Every row comes from one small tree of marks. The marks that hang from a mark follow it in brackets, in alphabetical order. Every link used is in the known rows. Which tree was each row made from?
In the rows, zero is written as 128.
Known rows
W{S{X{J{E R}}}}: [132 107  68 124 155 111 145 122 112 166 109  75 179 169 162 112 139  87
 165 167 117 195 146 133 158  86 148 158  74  88 140 142 155  71 147 159
 117 144  43]
E{H J{L R}}: [152 133 144 192 154 111 123  89 131  89 100 110 155 136 136 129 164  80
 119  84 107 147 167 151 139  61 126 113 118 138 153 130 178 103 154 137
 144  59 103]
E{H J{X{S}}}: [120 102 126 131 211 101 144 110 120  86 157  82 141 181 147  82 136  86
  92  76  76 153 111 133 153 100 121  95 106 140 163 134 114 117 148 136
 117 107  93]
W{S{X{J}}}: [ 99 115  68  86 151 113 166 124 120 169 140 113 141 153 150 110 147 124
 152 153 138 148 128 106 140 116 141 119 100  95 143 137 119 104 125 141
 116 150  96]
Z{J{L V}}: [122  89 151 162 121 147 107  97 123 134 106 130 172 109 126 137 120 138
 161 117 103 118 169 136 147  92 113 120 131 128 143 154 172  69 164 125
 128  96 133]
H{E{J}}: [121 107 113 103 125  97 125 113 132 138 130 126 183 132 124 124 131 146
 135  96 150 150 142 145 101  80 118 101 125 152 133  59 136 124 156 139
 130 128 123]
R{J{X}}: [119 104 119 132 157  99 137 144  92 142 148 120 136 141 106  91 142 146
 117 112 123 135 131 144 141 127 120 157 102 118 153  99 113 125 151  90
 109 125 119]
V{J{E L}}: [132 126 136 168 102 146 100 140 137 112  97 127 167 119 149 162 140 127
 137 130 143 165 168 151 136  84 101 164 149 134 119 138 125 126 126 129
 139 124  59]
W{S{X{J{R}}}}: [110 114  66 125 149 118 174 125 115 167 131  88 156 158 146 114 157  95
 152 156 123 174 139 122 148  96 148 133  84  90 143 139 147  72 140 138
 110 137  80]
Y{V{J{L R Z}}}: [126 151 134 236 104 186 157 122 123  87 106 105 191 131 119 176 115 115
 154  79 137 165 186 182 130  78 113 125 145 128 173 107 184  93 150  91
 139  64  81]
V{J{L R Z{U}}}: [130 159 135 238  89 177 116 141 105 125 104 118 201 140 152 157 137 117
 150  99 173 154 194 186 107  98 103 158 134 120 158 134 137  75 146 136
 154  97  92]
J{R X}: [141 111 136 169 153 137 135 135 107 119 124  85 143 142 115 110 156 119
 109 126  87 164 140 150 159 110 132 169  95 117 146 140 146  92 147 123
  94 128  85]
V{J{E{H} L X}}: [126 107 160 177 141 138 108 132 116  60 108 122 159 153 146 126 170 116
 102 108 108 144 172 157 166  74 101 187 133 139 149 171 129 137 129 124
 118 101  39]
Z{J}: [140 101 118 120 132 136 121  91 133 142 131 128 150 134 134 113 118 129
 136  92 120 121 142 151 138 133 108 137 140 136 137 134 127  80 163 125
 132 119 145]
H{E{J{L X}}}: [120 105 143 123 151 102 106 124 118 118 109 113 199 123 109 131 162 176
 110 100 137 164 165 150 130  58 101 129 124 161 149  79 140 117 145 145
 112 130  64]
Z{J{R V X} U}: [123  66 140 195 144 150 121 106  79 151 117  83 184 138 141  77 115 116
 160 129  68 143 164 170 152 136 136 164  90 114 164 183 170  26 201 131
  99 105 112]
M{J{E R} T}: [182 119  98 172 128  90  48 116 120 130 128  79 164 135 174 172 127 103
 139 132 116 165 165 147 147 104 137 159  92 139 150  96 168  79 130 131
 111 148  84]
T{M{J{R V}}}: [152 105 100 172  92 106  93 116 117 150 142 106 145 105 108 159 104 106
 194 142 100 153 180 111 123  97 140 126 118  99 129  92 197  43 167 105
  91  94 157]
U{Z{J{E R X}}}: [165  87 104 160 134 156 105 100  88 120 102  71 199 166 113  91 144 112
 157  81  94 165 177 184 150  87 117 215  88 124 157 109 132  44 218 128
  97 134  72]
M{J T}: [143 129 102 134 125  88  73 117 128 134 159 120 127 123 168 167 137 141
 122 116 137 118 145 122 128 138 128 119 117 148 150  91 135 115 111 117
 111 154 130]
E{H J{R V X}}: [122  55 137 194 178 107 150  90  99  89 121  88 146 157 121  78 151  79
 132  95  45 149 151 146 164  83 158 120  79 102 184 145 190  84 189 115
 106  68 100]
Y{V{J{R Z}}}: [120 126 111 215 107 180 172 117 121  97 133 104 176 149 122 147  98  98
 161  77 128 163 163 188 128 108 132 124 136 115 179  93 172  88 165  78
 132  72 105]
J{E V X Z{U}}: [126  80 150 182 139 154  87 122  69 130  86  96 197 165 140 101  84 141
 171 134 109 143 165 159 140 136 146 166  86  94 180 143 147  82 168 164
 127 118  75]
L{J{R X}}: [137  72 138 158 157 134 131 148  87 130 163 103 140 116 116 113 149 110
 119 110  92 176 155 166 164  93 136 168 105 140 158 133 149 104 153 108
  91 131  83]
R{J}: [125 120 113 130 133  98 133 140 106 151 141 137 134 131 112 110 125 132
 139 113 144 124 131 137 122 123 124 131 117 118 138  95 124 130 146  94
 133 117 153]
W{S}: [115 108 111 108 143 125 151 141 129 141 134 118 113 127 139 126 103 143
 138 150 140 116 117 102 138 117 132 125 121 124 131 150 128 136 150 130
 140 123 122]
V{J}: [106 117 115 147 107 141 150 141 138 128 146 137 136 129 140 135 141 121
 133 113 141 137 139 143 121 127 118 134 147 122 130 133 108 132 133 100
 125 128 121]
Y{V}: [118 135 126 134 136 137 154 112 122 109 133 120 127 122 121 131  88 129
 147 123 106 130 125 138 132 139 142 102 136 144 142 125 166 136 135 102
 118  98 121]
V{J{L Z}}: [124 138 135 188  99 172 122 137 134 104 112 142 178 137 132 173 143 142
 135  78 171 138 177 160 119  91  96 136 153 119 157 105 122 115 127 120
 150 104  98]
M{J{L R X}}: [155 123 146 170 137 122  85 122 113 122 121  84 165 113 109 162 179 131
 117 122  93 183 190 147 151  75 100 169 113 131 145 126 160  72 143 127
  70 136  59]
M{J{E V} T}: [144  84 111 153 118  89  48 111 117 132 133 107 152 123 175 167 101 127
 168 145 101 133 159 116 145 119 155 125  99 126 161 105 172  96 131 128
 111 146 106]
U{Z{J{E L V}}}: [137  97 127 158  96 163  84  97 104 123  83 120 201 124 120 130 118 136
 202 107 117 127 196 144 127  71 120 151 118 125 145 120 152  64 204 137
 125 110 101]
H{E}: [116 125 126 111 109 122 113 145 123 125 127 130 172 126 121 134 130 158
 123 130 156 130 142 135 111  88 112 123 126 155 122  90 135 132 126 135
 120 139 129]
E{H J{L R Z}}: [161 132 147 210 150 134 118  79 126  79  87 111 184 168 124 138 151  88
 128  41 129 141 179 165 133  53 121 113 114 122 181 100 183  84 168 145
 163  46 104]
W{S{X{J{R V}}}}: [ 89  84  74 148 140 121 175 125 107 171 128  88 158 150 144 109 142  94
 179 176  93 167 147 109 151  90 166 112  69  68 156 151 182  56 155 132
 102 124  89]
X{J}: [118 134 105 106 126 110 121 115 138 143 123 123 153 139 135 130 148 116
 149 126 137 144 132 134 116 124 141 133 102 100 126 109 147 120 129 125
 123 122 125]
Y{V{J}}: [ 96 124 114 156 113 147 176 123 129 110 151 129 134 122 135 139 103 117
 154 111 127 138 136 154 125 137 129 115 157 144 146 125 144 141 139  78
 121  99 118]
S{W X{J{R V}}}: [119 112 107 180 149 124 132  92  98 165 128 112 188 182 127  92 180  86
 155 156  75 205 148 121 141  99 157  93  93  50 176 133 190  64 124 107
  83 103  83]
L{J{E R X}}: [156  65 137 160 157 132 104 145  85 125 140  89 163 128 128 113 129 100
 127 124  82 197 162 175 177  80 140 193  99 140 153 136 147 102 161 127
 100 136  49]

Write each row's tree
[155 122 146 138 209 135  90 132 102 121 129  77 180 194 139  96 124 110
  98 146  78 208 112 120 168 107 115 133 119 115 153 140 118 124 119 131
 104 135  31]
J{E X{S{W}}}
[104  90 147 184 137 158 119 128  72 133 113 110 174 157 135  99  99 147
 162 122 118 119 154 151 128 147 144 137  93  99 185 141 141  86 159 149
 121 112 111]
J{V X Z{U}}
[153 140 163 153 135 121  79 111 123  73  83 127 152 139 143 140 138 107
 115 124 117 123 161 131 153  73 118 151 129 144 131 157 154 139 118 156
 141  92  77]
J{E{H} L}
[134 140 131 232  98 181 130 141 128 108 106 119 191 144 124 176 155 114
 139  82 158 165 189 175 128  69 101 149 132 115 162 106 146  77 140 117
 149  93  89]
V{J{L R Z}}
[170 158 153 215 117 162  65 124  95 126  61  91 218 148 148 152 105 112
 155 126 149 166 189 177 125  88 120 171 106 122 150 127 165  69 146 182
 160  99  59]
J{E L R Z{U}}
[ 95  88 137 147 171 144 137 156 103 119 147  81 148 145 131 108 114 118
 128 148  63 158 115 109 158 115 136 108  94 115 151 149 134  96 134 124
  98 140  91]
J{V X{S}}
[141  88 122 192 134 145 130 140 111 115 118  79 168 151 138 115 150 101
 128 124  90 197 160 177 166  95 120 205 105 114 144 140 131  91 157 112
 106 132  38]
V{J{E R X}}
[144  88 136 189 123 137 111 125 111 125  90  91 170 132 130 126 104  89
 169 163  76 168 154 137 152  87 156 147  88 101 138 143 193  79 162 135
 123 107  90]
J{E R V}
[158 130 119 137 104 156  77  95 115 122  84 119 202 135 123 136 133 137
 173  87 144 135 187 159 124  78  99 170 132 142 133 108 126  78 186 145
 133 124  93]
U{Z{J{E L}}}
[109 126 129 159 183 151 137 150 117 123 173  99 166 189 140 106 155 114
  89 118 101 196 112 131 146 118 104 113 148 111 157 142  93 126 115  87
  96 133  62]
V{J{X{S{W}}}}
[123 138 115 222  96 172 139 135 105 139 125 113 188 155 154 131 118 102
 153  98 166 152 172 192 103 125 118 153 121 111 162 123 124  78 158 128
 149 108 118]
V{J{R Z{U}}}
[124 105 113 165 157 171 123 154 111 107 133  74 198 192 154 126 109 111
 128  92 124 195 143 164 156 101 102 160 118 116 166 109  87  93 140 134
 132 144  38]
V{J{E X{S} Z}}
[126 113 114 172 111 169 139 108 119  97 114 117 185 156 133 143  71 116
 174  86 136 155 160 181 128 120 126 137 146 127 171  90 149 117 159 106
 145  88  78]
Y{V{J{E Z}}}
[126 107 110 141 177 114 136 143 113 124 147  54 213 165 127 107 138 108
 108 106  98 213 134 150 134  55 110 114  84 153 146  75 138  75 160 140
 105 136  64]
H{E{J{R X{S}}}}
[126 124 141 159 149 150 111 127  85 130 118 112 173 163 136 103 115 152
 130 104 143 126 146 164 123 155 123 155 108 118 173 129 111 100 146 159
 126 129  99]
J{X Z{U}}
[135 141 101 131 155 137 114  81 105 156 129 138 197 214 124 108 174 123
 140  93 145 179 144 136 129 122 128 102 127  64 188  84 137  92 104 130
 112 115  86]
S{W X{J{Z}}}
[124 125 120 133 119 118 103 104 103 145 117 128 221 157 139 114 100 156
 159  77 191 136 166 171  72 110 116 102 121 145 162  56 129 100 165 169
 157 113 134]
H{E{J{Z{U}}}}
[113 154 141 202  92 170 110 137 110 128 112 142 190 138 156 155 128 145
 148  96 192 127 182 170  97 123  97 141 153 127 155 130 111 109 130 141
 159 107 104]
V{J{L Z{U}}}
[114 142 154 178 179 159 118 152 119 113 154 103 177 170 137 128 174 127
  83 124 107 201 136 130 148  91  82 116 156 123 153 152 107 126  99 101
 103 124  37]
V{J{L X{S{W}}}}
[150 121 157 193 148 148  98 109  90 142 103  87 194 134 143 108 149 134
 127 112 107 153 182 181 148 115 100 185 113 145 150 176 145  39 170 150
 112 116  81]
Z{J{L R X} U}
[144  93 146 138 168 116 102 111 106  74 110 105 141 165 137  93 141 108
 103 116  81 133 134 148 171 107 129 177 106 132 150 157 132 134 138 143
 111 112  73]
J{E{H} X}
[162 141 137 165 108 125  77 119 129 131 116 101 161 101 116 181 158 117
 133 128 116 170 193 138 128  69  99 140 129 136 129 117 166  76 135 133
  97 123  95]
M{J{L R}}
[146 114 145 180 168 118 128 112 119 119 101  83 168 131 114 126 169 121
 115  97  94 184 161 156 152  73 121 151 103 131 159 117 164  83 161 135
 116 105  53]
E{J{L R X}}
[133  74 159 206 145 155 116 107 102 123  96  92 185 124 111 118 149 129
 143 116  62 155 181 155 177  78 116 160 103 118 159 169 188  30 185 116
  96 100  78]
Z{J{L R V X}}
[126 141 102 113 161 113 122  87 112 164 138 138 171 187 131  98 185 114
 128 138 125 185 130 118 131 124 131 104 125  76 160 118 135 111  92 118
  95 131  88]
S{W X{J}}
[164 111 154 148 143 130  75  74 127  83  86 125 177 146 150 125 130 110
 133  90 109 119 172 156 162  75  97 158 140 154 133 165 154  89 153 150
 143  85  95]
Z{J{E{H} L}}
[146 132 146 155 142  93  83 120 107  97  97 135 159 141 131 123 134 115
 129 111 135 120 163 145 145  70 110 150 117 136 138 122 146 138 135 119
 150  76 104]
R{J{E{H} L}}
[136  81 119 203 134 139 144  94 115 133 105  98 183 154 114 123 107  97
 178  78 106 161 161 158 125  88 157  93  93  89 188  80 191  58 196 128
 146  69 125]
E{J{R V Z}}
[130 122  83 103 137 104 113 102 117 155 113 119 178 163 150 119 154 104
 150 142 118 185 146 135 143 113 139 151 103  97 137 115 125  93 108 155
 106 156  61]
S{X{J{E}}}
[126  76 155 168 146 108  89 144  80 131  96 111 178 121 109 113 125 151
 152 147  98 154 168 137 164  77 129 163  91 105 155 121 167 106 164 107
 114 108  66]
R{J{E L V X}}
[177 121  99 153 124 107  38 105 119 124 120 104 180 156 169 183 104 139
 149  91 156 134 170 146 136 117 128 146 111 131 175  62 145  94 128 144
 136 142  98]
M{J{E Z} T}
[111  62 135 154 118 160 122 131  92 135 153 146 156 119 120 138  89 126
 174  94 131 131 167 144 135  97 153 106 119 114 179  98 161 107 163 111
 135 100 146]
L{J{V Z}}
[135 102 142 190 116 135  82 128  89 133  79 124 207 141 109 141  96 143
 182 109 141 136 186 144 133  68 126 136 104  95 169  82 175  94 165 122
 155  80 104]
R{J{E L V Z}}
[106  76 117 142 112 127 121 103 115 133 115 127 213 151 111 131 102 153
 173  82 147 139 166 145  99  72 131  77 111 119 174  41 171  92 180 137
 139  97 138]
H{E{J{V Z}}}
[129 126 132 138 209 108 124 150  86 148 175  96 163 189 114  78 137 128
 100 119 106 181 101 123 148 113 109 108 115 107 167 100 109 126 130  85
 105 117  92]
R{J{X{S{W}}}}
[169 126 110 172 136 128  93  90 120  89  80  97 206 199 144 119 142  59
 157  81 123 154 170 169 140  69 146 161  75  82 163 105 196  79 158 146
 144  65  91]
X{J{E{H} R Z}}
[151 129 131 173 141 120  50 118 107 103 124 104 172 142 148 187 159 173
 109  77 150 129 181 142 149 106 107 148 115 139 193  80 141  88 110 136
 109 144  74]
M{J{L X Z} T}
[113 102 156 159 196 144 122 139  94 126 150  88 162 180 122  89 130 118
 114 158  57 177 110  99 158 113 134  87 117  97 167 156 146 110 129 107
  88 119  77]
J{V X{S{W}}}
[131 110 135 157 186 147 104 145 112 121 150  85 186 195 150 101 137 107
 103 130  91 217 122 141 158 106 105 139 138 113 152 145 102 125 124 106
 105 136  23]
V{J{E X{S{W}}}}
[148 128 102 109 161 108  94  84 109 161 115 126 191 195 144 101 171 106
 142 144 117 204 137 130 142 115 135 128 121  78 154 117 138 107 101 139
 101 137  45]
S{W X{J{E}}}
[134 136  88 136 125 133  95  96  89 165 103 116 216 189 171 109 125 111
 176 118 157 173 167 167 115 137 136 153  96  89 165 105 115  67 125 186
 134 146  66]
S{X{J{E Z{U}}}}
